Each row was made from one walk, in order. Every step used is in the known rows, and no mark comes twice. Write each row's walk.
In the rows, 128 means zero.
Known rows
narepa doku: [ 98 131 113 155 132 152  91 123 136 117 101 159 151 124 157  77 130 195
 126 102 132 124 105  96 115  85]
tenimor vegonap: [107 131 114 166 108 111  89 135 138 127 131 140 150 129 166  61 113 177
 146 104 121 131 118 105 121 104]
doku vegonap tenimor: [ 95 166 158 148 125 131  76 147 116  80 107 162 135 138 164  67 114 200
 140 140 115 110 107  76  99  82]
zezil zugo doku vegonap tenimor: [121 151 150 141 162 147  71 131 127  74 126 161 151 129 150  88 124 199
 137 142 115 121  85  93  90  95]
zugo doku: [ 98 133 116 159 133 154  73 127 145 120 122 133 154 119 152  86 128 183
 143 114 105 137 111 105 119 103]
tenimor vegonap doku zezil zugo narepa: [146  82 116 174 147 126  73 123 152 128 162 120 167 136 153  78 148 194
 152 112 130 119 104 112 116 143]
zezil narepa vegonap: [ 93 140 142 143 139 133  81 121 138 109 134 180 127 144 165 108 128 193
 131 130 101 113 110  80 102 100]
doku vegonap narepa zugo: [123 132 149 162 168 150  76 145 116  97 128 146 135 126 161  81 139 187
 148 127 131 127  89  59 120  88]
tenimor vegonap doku zezil narepa: [123  96 106 180 122 117  86 124 156 126 171 121 184 138 174  85 147 205
 140 118 121 113 119 113 133 139]
tenimor vegonap zugo: [104 121 111 174 108 123  76 153 143 126 137 136 148 137 172  59 113 184
 148 109 135 132 132  79 141 112]
narepa vegonap doku zezil zugo: [116 100 131 166 159 150  73 128 133  97 140 160 144 134 174 109 163 198
 141 134 106 111  91  82  95 123]
doku zezil: [ 77 120 138 171 127 139  74 129 133 128 120 132 144 131 175  81 147 203
 138 121 107 116 120  84 120 108]
narepa vegonap: [ 88 139 136 153 131 140  77 134 128 108 113 176 113 133 168  92 127 178
 140 123 101 124 104  74 100  90]
vegonap narepa: [ 98 132 132 165 144 146  75 146 129 128 102 128 135 122 164  72 138 185
 164 111 125 141 116  75 113 101]
tenimor vegonap doku: [131 111  98 176 115 120  92 138 144 120 141 123 174 126 165  64 126 180
 154 105 124 127 117 115 121 124]
narepa doku zezil: [ 86 113 117 167 132 155  81 118 142 125 117 150 153 130 170  84 152 211
 118 110 130 117 103  91 128  95]
narepa zugo: [107 130 141 171 144 136  89 122 127 105 125 148 154 143 154  86 126 174
 143 118 104 110 115  90 105  98]
tenimor vegonap doku zezil narepa zugo: [135  89 112 189 136 116  88 115 158 115 188 124 192 152 169  95 149 197
 137 122 115 103 113 116 133 139]
zezil doku vegonap tenimor: [ 82 170 150 128 139 146  94 134 121  94 122 157 144 123 153  77 107 204
 136 138 120 119  98  75 104  79]
doku zezil narepa zugo vegonap: [ 91 117 148 169 155 148  75 107 145 112 161 152 153 172 168 117 151 205
 123 136  94  81 129  73 116 116]
doku vegonap zugo: [101 137 142 154 134 153  69 164 116 102 115 154 133 121 172  70 123 201
 139 129 137 124 116  46 134  93]
zugo vegonap tenimor: [ 79 164 146 156 124 148  73 136 133  92 102 162 128 170 161  81 115 187
 146 134  91  92 143  73  83  93]
narepa doku vegonap zugo: [107 129 121 151 140 167  75 150 128 101 112 168 142 121 166  74 131 209
 119 117 156 124  98  57 141  81]
narepa doku zezil zugo vegonap tenimor: [ 93 129 137 157 155 163  75 115 141  92 118 173 147 164 165  98 149 215
 117 130 119  89 107  79  92  96]

Write each row's walk
[ 83 108 121 170 138 170  45 142 155 114 149 155 123 142 176 107 150 195
 132 135 108 129 107  57 144 111]
narepa vegonap zugo doku zezil
[ 85 106 117 177 133 168  50 143 155 126 141 120 154 134 172  90 148 205
 139 126 118 130 126  70 153 120]
vegonap zugo doku zezil
[ 86 128 132 160 131 152  64 152 134 107 119 172 112 141 174  90 128 184
 143 128 115 125 118  49 121  98]
narepa vegonap zugo
[112 119 120 163 137 148  80 137 135 101 123 160 138 130 167  96 141 180
 149 123 104 120 103  85 100 110]
narepa vegonap doku
[121  95 101 187 116 121  84 134 149 126 155 115 175 130 176  71 146 195
 147 112 120 120 115 111 132 132]
tenimor vegonap doku zezil
[ 99  94 124 167 144 172  50 135 157 137 127 140 136 146 153  81 146 207
 133 111 145 120 120  62 148 112]
vegonap zugo narepa doku zezil
[ 97 115 146 163 173 162  66 132 130 118 124 142 131 146 172  98 162 205
 147 127 115 109 115  57  98 115]
doku zezil zugo vegonap narepa
[118 145 146 163 152 149  69 125 137  72 146 153 158 148 147  94 124 184
 133 142 103 111  92  94 113  91]
narepa zugo doku vegonap tenimor
[110 132 130 141 147 157  80 135 138 103 133 174 153 132 164  92 131 221
 112 124 151 113 106  64 139  91]
zezil narepa doku vegonap zugo
[114 123 127 152 145 141  84 124 143 103 143 165 150 140 164 112 141 195
 139 130 104 109 110  90 101 118]
zezil narepa vegonap doku
[103 100 100 184 116 139  58 143 164 132 167 120 159 137 175  76 135 194
 138 116 128 137 121  87 164 125]
tenimor vegonap zugo doku zezil
[ 89 152 137 127 148 155  98 132 116 115 125 152 143 101 155  80 115 200
 133 124 128 131  92  71 118  82]
zezil doku vegonap
[116  92 131 166 152 157  54 125 152 124 141 145 123 142 151 100 156 188
 149 123 107 116 101  82 113 125]
zugo narepa vegonap doku zezil
[111 102  99 179 132 135  77 133 155 138 143 131 151 132 175  70 150 198
 138 100 150 141  96  92 147 106]
tenimor vegonap narepa doku zezil
[ 94 113 150 173 150 132  80 108 142 115 159 143 163 156 167 109 151 207
 126 132 101  95 119  90 121 116]
doku zezil narepa zugo
[106 140 144 144 160 154  84 127 119 102 107 167 134 144 156  91 128 187
 143 121 107 103 123  71  74 102]
zezil zugo vegonap
[113 125 148 149 146 159  54 157 128 114 121 149 119 128 151  69 123 198
 145 125 141 125 113  47 135  99]
doku vegonap zugo narepa
[ 85 136 159 160 152 148  68 125 130  94 122 158 138 168 169  95 143 208
 137 142  97  86 125  72  82 110]
doku zezil zugo vegonap tenimor
[116 128 131 160 158 144  82 103 153 107 162 146 173 148 145 114 132 188
 129 126 100 112 111 107 118 111]
zezil narepa zugo doku
[133 137 157 132 172 150  70 121 131  86 112 177 134 143 131  80 126 204
 131 126 141 111  82  86  85  90]
zezil zugo narepa doku vegonap tenimor
[ 80 158 149 155 122 132  71 136 133  86 110 181 113 158 166  89 118 183
 143 139  92 111 110  79  86  87]
narepa vegonap tenimor
[101 134 122 144 140 143  94 111 145 117 123 165 161 135 156  96 131 208
 119 111 130 112 112  99 115  95]
zezil narepa doku
[109 138 124 145 140 156  89 133 123 101 107 171 143 114 162  75 130 204
 117 113 145 124  86  80 122  74]
narepa doku vegonap
[123 123 131 139 153 162  69 125 137 119 113 163 127 124 137  75 129 197
 127 108 148 125  87  81 122  85]
zugo narepa doku vegonap
[ 94 116 148 163 153 138  78 123 124 115 123 143 149 131 170  88 150 207
 138 125 113 112 108  85  98 114]
doku zezil zugo
[ 92 123 117 160 137 167  53 146 149 108 135 163 122 136 167 101 133 182
 139 128 110 136 108  61 132 103]
narepa vegonap zugo doku
[111 140 143 152 152 150  73 156 116 109 110 143 126 110 168  70 136 195
 151 122 137 139  96  59 120  88]
doku vegonap narepa
[ 88 108 121 170 140 163  53 134 161 126 158 127 162 141 170 104 149 215
 132 132 117 122 130  74 154 127]
vegonap zugo doku zezil narepa
[127 135 138 138 170 155  75 129 123  92 128 156 150 109 151  91 132 196
 134 128 122 132  81  91 102  98]
zezil zugo doku vegonap
[100 109 119 175 141 169  73 133 140 115 128 132 155 147 173  95 157 198
 144 126 101  94 135  75 109 124]
zugo vegonap doku zezil
[113  88 106 176 126 143  57 135 167 142 154 135 142 148 160  69 136 199
 132 103 152 128 116  79 160 118]
tenimor vegonap zugo narepa doku zezil
[134 130 137 143 183 162  68 138 126  98 128 145 144 108 152  91 143 196
 146 127 134 144  77  80 108 101]
zezil zugo doku vegonap narepa
